Known rows, with every way that one mark hangs from another
D(H): [-0.33 -0.15 -0.34  0.64  0.40 -0.55 -0.94  0.19 -0.25 -0.19 -0.27  0.13
 -0.16 -0.28 -0.28  0.51 -0.49 -0.13 -0.25  0.37 -0.45  0.13 -0.70]
X(B(G(E)) S): [-0.47  0.14 -0.03  0.42  0.16  0.27  0.04 -3.22 -0.59  0.91 -0.17 -0.27
  0.63  0.72  0.48 -1.27  0.16  0.49  0.72  0.12  0.16  0.30  1.61]
F(D(H(Q))): [-0.35 -0.21 -0.78  1.60  1.26 -0.89 -1.10  0.57  0.59 -0.51 -0.49  0.18
 -0.65 -0.62 -1.29  2.21 -0.47  0.11 -0.57  0.61 -1.05  0.90 -2.21]
D(F H): [-0.81 -0.33 -0.21  0.50  0.89 -1.06 -1.01  1.07  0.17 -1.11  0.19  0.32
 -0.33 -0.48 -0.27  1.64 -0.24 -0.31 -0.64  0.74 -0.43 -0.47 -2.00]
Q(B(Y)): [ 0.49  0.84 -0.23  0.96  0.70  0.55 -0.38 -1.16 -0.24  0.51 -0.06  0.35
  0.20  0.88 -0.31  1.32  0.64  1.04  0.05  0.02 -0.70  0.38  0.98]
X(B(Y)): [ 0.40  0.69 -0.55  1.37  0.33  0.40 -0.61 -2.09 -0.06  0.68 -0.18  0.32
  0.23  0.78 -0.01  1.27  0.65  0.75  0.18  0.50 -0.63  0.17  0.96]
Q(B(G(E) Y) H): [ 0.28  0.60  0.22  0.16  1.05  0.78  0.08 -2.49 -1.29  0.93  0.14  0.19
  0.88  0.69 -0.22 -0.38  0.73  1.29  0.34 -0.40 -0.41  0.25  1.86]
X(B L(Q(H)) S): [ 0.25  0.31 -1.32  4.30  1.71 -1.74 -1.99 -7.02 -0.04  1.46 -1.18  0.72
  0.45 -0.26 -0.88  2.80  1.75  1.67 -0.70  1.40 -2.12  0.90 -0.47]
S(X): [ 0.31  0.09 -0.33  0.97  0.28 -0.53 -0.30 -1.00  0.02 -0.21 -0.48  0.22
 -0.10  0.32 -0.35  1.02 -0.32  0.25  0.16 -0.32 -0.71  0.07  0.13]
Q(B(Y) H): [ 0.38  0.81 -0.32  1.56  1.39 -0.19 -0.60 -2.29 -0.53  0.77 -0.04  0.43
  0.34 -0.01 -0.84  1.65  1.05  1.34 -0.24  0.17 -1.09  0.62  0.31]
X(B L(Y) S): [-0.02  0.62 -1.51  3.84  1.18 -0.61 -1.84 -5.67  0.44  1.34 -0.72  0.86
  0.28  0.93 -0.39  2.73  1.63  1.45 -0.44  0.97 -1.80  0.34  0.61]
B(G(E) Y): [ 0.47  0.12  0.41 -0.98 -0.21  1.53  0.59 -0.89 -1.23  0.78  0.42  0.02
  0.81  0.92  0.62 -1.44 -0.11  0.31  0.41 -0.63  0.30 -0.37  1.87]
H(D(F) Q): [-0.51 -0.08 -0.58  0.98  1.43 -1.52 -0.60  0.18  1.55 -0.98  0.50  0.58
 -0.43 -0.62 -0.50  2.85 -0.70  0.47 -0.23  0.59 -0.17  0.28 -2.48]
F(D(H(Q(B(G))))): [-0.29  0.05 -0.61  1.52  1.69 -0.33 -1.26 -0.32  0.28 -0.31 -0.60  0.15
 -0.40  0.29 -1.05  1.56 -0.41  0.64 -0.15  0.40 -0.96  0.94 -0.98]
S(D(F H) X(B L(Q Y))): [-0.41  0.24 -2.08  4.79  2.61 -2.47 -3.43 -5.27  1.20 -0.71 -1.13  1.77
 -0.17  0.77 -0.52  6.01  0.71  1.68 -1.29  1.77 -2.87 -0.21 -2.50]
L(Q(B(G(E)) H(D(F))) Y): [-0.24  0.27 -0.61  1.02  2.41 -0.82 -0.95 -4.47  0.18  0.23 -0.10  1.05
  0.64  0.63 -0.30  2.31  1.30  1.77 -0.86  0.31 -0.98 -0.27 -0.56]
L(Y): [ 0.20  0.24 -0.57  0.67  0.48  0.25 -0.40 -1.39  0.23  0.41 -0.13  0.50
  0.11  0.67 -0.19  1.02  0.62  0.50 -0.44 -0.11 -0.56 -0.27  0.17]
L(Q(B(Y) H(D))): [ 0.52  0.61 -0.82  2.24  2.02 -1.16 -1.26 -4.17  0.00  0.85 -0.32  0.86
  0.35 -0.40 -0.75  3.03  0.97  1.74 -0.87  0.70 -1.41  0.75 -1.11]
D(F H(Q)): [-0.42 -0.18 -0.55  1.29  1.42 -1.28 -1.12  0.70  0.65 -1.05 -0.14  0.46
 -0.45 -0.28 -1.06  2.47 -0.73  0.20 -0.37  0.60 -0.73  0.19 -2.08]
F(D): [-0.40 -0.20 -0.15  0.29  0.42 -0.20 -0.18  0.80  0.39 -0.38  0.03 -0.09
 -0.41 -0.55 -0.33  1.01  0.41 -0.22 -0.58  0.41 -0.37  0.21 -1.48]
L(Q Y): [ 0.76  0.20 -0.85  1.30  0.93 -0.10 -0.76 -3.33  0.21  0.73 -0.77  0.78
  0.27  0.80 -0.46  1.77  1.00  0.98 -0.94  0.09 -1.12 -0.13 -0.22]
X(B(Y) L S(D(H))): [-0.44  0.49 -1.64  4.56  1.61 -1.51 -2.76 -4.96  0.14  0.97 -0.33  0.94
  0.18 -0.36 -0.12  3.64  0.43  1.30 -0.76  1.90 -2.05  0.85 -1.51]

Rows
[ 0.18  0.48 -0.72  2.11  2.39 -1.54 -1.32 -3.48  0.32  0.19  0.01  0.99
  0.22 -0.55 -0.73  3.84  1.14  1.61 -1.14  0.98 -1.39  0.34 -2.02]  L(Q(B(Y) H(D(F))))
[ 0.29  0.35 -0.50  1.67  2.43 -1.05 -1.33 -4.04 -0.10  0.44  0.06  0.88
  0.49 -0.15 -0.26  2.69  0.90  1.61 -0.88  0.73 -1.07  0.06 -1.37]  L(Q(B(G Y) H(D(F))))
[ 0.64  0.19 -1.40  3.55  1.44 -0.92 -1.72 -5.90  0.11  1.48 -0.94  1.03
  0.40  0.40 -0.70  2.94  1.51  1.46 -1.26  0.69 -2.10  0.32 -0.57]  X(L(Q Y) S)
[-0.57  0.39  0.07  0.25  1.81 -0.36 -0.38 -1.92 -0.38 -0.02  0.91  0.55
  0.59 -0.08  0.10  1.34  0.58  1.21 -0.12  0.29 -0.26 -0.15 -0.27]  Q(B(G(E) Y) H(D(F)))
[ 0.81  0.58 -0.61  1.77  0.61  0.33 -0.87 -3.41 -0.46  0.68 -0.59  0.40
  0.37  1.43  0.12  1.03  0.03  0.93  0.57 -0.13 -0.95 -0.03  1.63]  S(X(B(G Y)))
[-1.12  0.08  0.24 -0.29  1.62 -0.77 -0.22 -1.26 -0.02 -0.56  0.74  0.30
  0.40 -0.22  0.18  0.59  0.36  0.87  0.08  0.27  0.16 -0.15 -0.41]  Q(B(G(E)) H(D(F)))
[ 0.61  0.65 -0.96  2.23  2.01 -0.67 -1.15 -4.82  0.03  0.95 -0.96  0.93
  0.40  0.67 -1.16  2.60  1.74  1.89 -0.96  0.22 -1.75  0.40 -0.08]  L(Q(B H) Y)
[-0.08 -0.03 -1.09  1.91  2.24 -1.80 -1.36 -3.81  0.75  0.13 -0.07  1.17
  0.16 -0.67 -0.65  3.67  1.23  1.17 -1.64  0.85 -1.33 -0.28 -2.76]  L(Q(H(D(F))) Y)
[ 0.08  0.39 -0.53  1.64  2.01 -0.40 -1.43 -0.73  0.09 -0.40 -0.13  0.67
 -0.04  0.79 -0.90  2.52 -0.44  1.05 -0.10  0.38 -1.00  0.26 -0.70]  D(F H(Q(B(G Y))))
[-0.61  0.42 -0.41  1.25  1.58 -1.33 -0.81 -1.90  0.38  0.04  0.18  0.40
  0.02 -0.73 -0.44  1.74  0.47  1.07 -0.21  0.54 -0.54  0.68 -0.93]  Q(B H(D))
[-0.85  0.26 -0.75  2.13  0.86 -1.38 -0.99 -3.14  0.64  0.40 -0.04  0.14
  0.02 -0.56  0.28  1.42  0.01  0.61 -0.16  1.19 -0.49  0.79 -1.43]  X(B S(D))
[ 0.60  0.50 -0.37  0.38  1.08  0.87 -0.35 -3.95 -0.38  0.86 -0.81  0.65
  0.74  2.13 -0.12  0.45  1.08  1.57 -0.18 -0.42 -0.76 -0.13  1.92]  L(Q(B(G(E))) Y)
[-0.08  0.26 -0.49  1.11  1.46  0.36 -0.78 -0.43 -0.25  0.01 -0.34  0.25
 -0.04  0.61 -1.01  1.50 -0.24  0.84 -0.04  0.14 -1.01  0.89 -0.19]  F(D(H(Q(B(G(E) Y)))))
[-0.83  0.18 -0.72  1.92  1.25 -1.78 -1.18 -1.53  1.21 -1.33 -0.05  0.64
 -0.31  0.09  0.19  3.19 -0.20  0.58 -0.17  1.00 -0.86 -0.17 -1.99]  S(D(F) X(B))
[ 0.16  0.31 -0.76  1.93  1.81 -0.01 -1.40 -0.81  0.01  0.15 -0.46  0.36
 -0.25  0.39 -1.11  2.21 -0.24  0.90 -0.31  0.42 -1.29  0.95 -0.88]  F(D(H(Q(B(G Y)))))
[ 0.39  0.42 -1.03  3.17  2.10 -0.60 -1.47 -7.38 -0.67  1.77 -0.93  0.97
  0.97  0.88 -0.79  1.92  1.94  2.22 -0.78  0.34 -2.07  0.51  0.86]  X(L(Q(B(G(E)) H) Y) S)
[ 0.74  0.50 -0.73  1.78  2.06 -0.20 -1.15 -5.36 -0.37  1.22 -0.91  0.83
  0.68  1.09 -0.70  1.44  1.47  1.90 -0.71 -0.02 -1.40  0.15  0.59]  L(Q(B(G) H) Y)
[-0.29  0.40 -1.71  4.39  2.57 -1.31 -2.71 -5.34  0.51  0.94 -0.62  1.16
  0.21  0.54 -0.67  3.31  0.00  1.95 -0.72  0.97 -2.09  0.97 -1.20]  X(L(Y) S(D(H(Q(B(G))))))
[-0.30  0.44 -1.51  3.69  2.25 -2.08 -2.24 -2.31  1.10 -0.96 -0.40  1.13
 -0.39  0.15 -0.82  5.08 -0.88  1.21 -0.35  1.21 -1.90  0.56 -2.60]  S(D(F H(Q)) X(B(Y)))
